What can hang from each mark:
z994: z940
z940: z287 z466 z994
z568: z287 z466
z377: z287 z466
z470: z940
z287: z44 z377 z940
z466: z44 z377

Every row comes from one small tree of marks. The marks that hang from a mark follow it in brackets, in the order of their numbers. Every link used is in the known rows. Which tree was each row made from?
In the rows, 128 means zero.
Known rows:
z994{z940{z466}}: [198 150 105 140  99 100 108 142 172 126 181 109 133  90 149 184 128 135
 104]
z940{z287{z44 z377} z466 z994}: [153 103  81  96 162 135 116 132 120 125 152  90 116 132 134  67 155  95
 113]
z466{z44}: [120 124 112 111 101 123 128  73 189 113 179 143 155 110 215 181 120  97
 160]
z940{z287{z377}}: [139 168  57  89  81 142  96 148 160 145 129  94 124 122 165 127 129  74
  93]
z994{z940{z287{z44 z377} z466}}: [181 110 119 122 110 133  85 149 136 137 144  98 127  94 132 133 141 138
 100]
z994{z940{z287 z466{z44 z377}}}: [160 132 115 106  84 111  80 138 140 121 151 126 134  66 143 144 151 111
 112]
z568{z287{z940}}: [142 155  62 126  77 135 115 163 138 149 141  95 158 134 141 174 136  91
 109]
z568{z466{z44 z377{z287{z940{z994}}}}}: [100 136  93 138 105 111 131 112 138 126 178 165 151  97 139  97 158  99
 123]
z568{z466}: [157 181  94 153 126  99 148 142 190  95 227 128 147 138 167 170 136 104
 109]
z377{z287{z44 z940{z994}} z466}: [ 88  79  81 134 128 122 111 109 106 192 154 110 179 104 154 114 105 163
 101]
z470{z940{z287{z377{z466{z44}}} z994}}: [121 111  71  72 118 125  98 133 113 183  88 115 122 107 120 132 139 129
 127]
z470{z940{z287{z377} z466{z44} z994}}: [159 114  88  71 126 115  93 138 128 149 122 112 105  98 116 119 153 121
 140]
z994{z940{z287}}: [156 138  77 103  68 132  91 154 150 152 108 101 133 106 153 197 121 126
  94]
z568{z287{z940} z466{z44 z377}}: [117 146 112 151  99 114 125 151 120 112 183 149 164 112 113 119 185  82
 123]
z470{z940}: [178 164  83  97  96 111 105 143 181 142 128 121 137 107 167 219 109 132
 139]
z287{z940{z994}}: [166 123  57 134  93 134 141 128 163 175 114 104 155 113 141 189 102 104
 117]
z470{z940{z466{z377}}}: [204 188  97 103 110  86  91 157 174 118 166 132 133  77 147 168 136 116
 133]
z466{z44 z377{z287}}: [ 79 148  85  90  74 120  95  78 154 126 157 169 154  79 208  98 140  79
 140]

Which tree is each row?
[142 187  80 157  96 111 126 191 124 120 175 126 161 122  99 125 177  78
  92]  z568{z287{z940} z466{z377}}
[188 150  73 142 106 109 130 141 157 149 151 111 152  81 122 138 127  87
 112]  z287{z940{z466{z377} z994}}
[ 95 168 101 131 119 104 132 138 124  82 207 154 150 133 144 101 198  68
 126]  z568{z287 z466{z44 z377}}
[100  96 103 141 112 119  97 115 126 181 177 112 185  92 170 134  96 165
 102]  z377{z287{z44 z940} z466}
[130 107  82  79 138 111 118 113 137 108 176 106 119 119 158 111 154  84
 136]  z940{z287 z466{z44} z994}
[159 128 107 135 119 128 106 153 121 122 165 108 166 116 138 133 155  99
 123]  z568{z287{z44 z940{z466{z377}}}}
[117  95  56  84 136 163 123 117 117 157  90  98 125 145 151  96 140  91
 116]  z940{z287{z44 z377} z994}
[143 161  85 161 102 114 135 186 133 123 192 109 155 147 107 157 161 103
  97]  z568{z287{z940} z466}
[ 97 150 104 140 122 124 135 136 129 107 209 136 136 152 127  82 194  86
 121]  z568{z287{z377} z466{z44}}
[ 88 114  54  87 123 136 120 111 113 173 119 103 129 125 140  81 146  86
 102]  z940{z287{z377{z466{z44}}} z994}
[149 136 112 123  84 102  87 116 148 129 172 142 136  61 154 125 148 127
 119]  z994{z940{z466{z44 z377{z287}}}}
[172 103  98 148 111 129 132 108 154 173 151 113 138  86 109  98 136 100
 129]  z287{z377 z940{z466{z44} z994}}
[191  72 117 149 151 129 139 114 149 140 159 105 164 104 144 163 113 133
 141]  z287{z44 z940{z466 z994}}
[167 138 107 131 101 109  88 133 144 127 164 131 142  73 155 129 141 136
 105]  z994{z940{z466{z377{z287{z44}}}}}
[177 107  89  80 148 124  96 151 121 147 112 102 112 112 115 122 146 134
 131]  z470{z940{z287{z44 z377} z466 z994}}
[116 129  60 112  91 135 105 114 130 161 107 140 161  89 165 105 124  98
 115]  z466{z377{z287{z44 z940{z994}}}}
[190 182  89  76  99  94  71 176 154 120 142 116 123  79 138 159 143 108
 118]  z470{z940{z287 z466{z377}}}
[ 80 117  92 119 132 108 102 102 131 150 199 118 172 112 201 112 112 154
 102]  z377{z287{z44} z466}
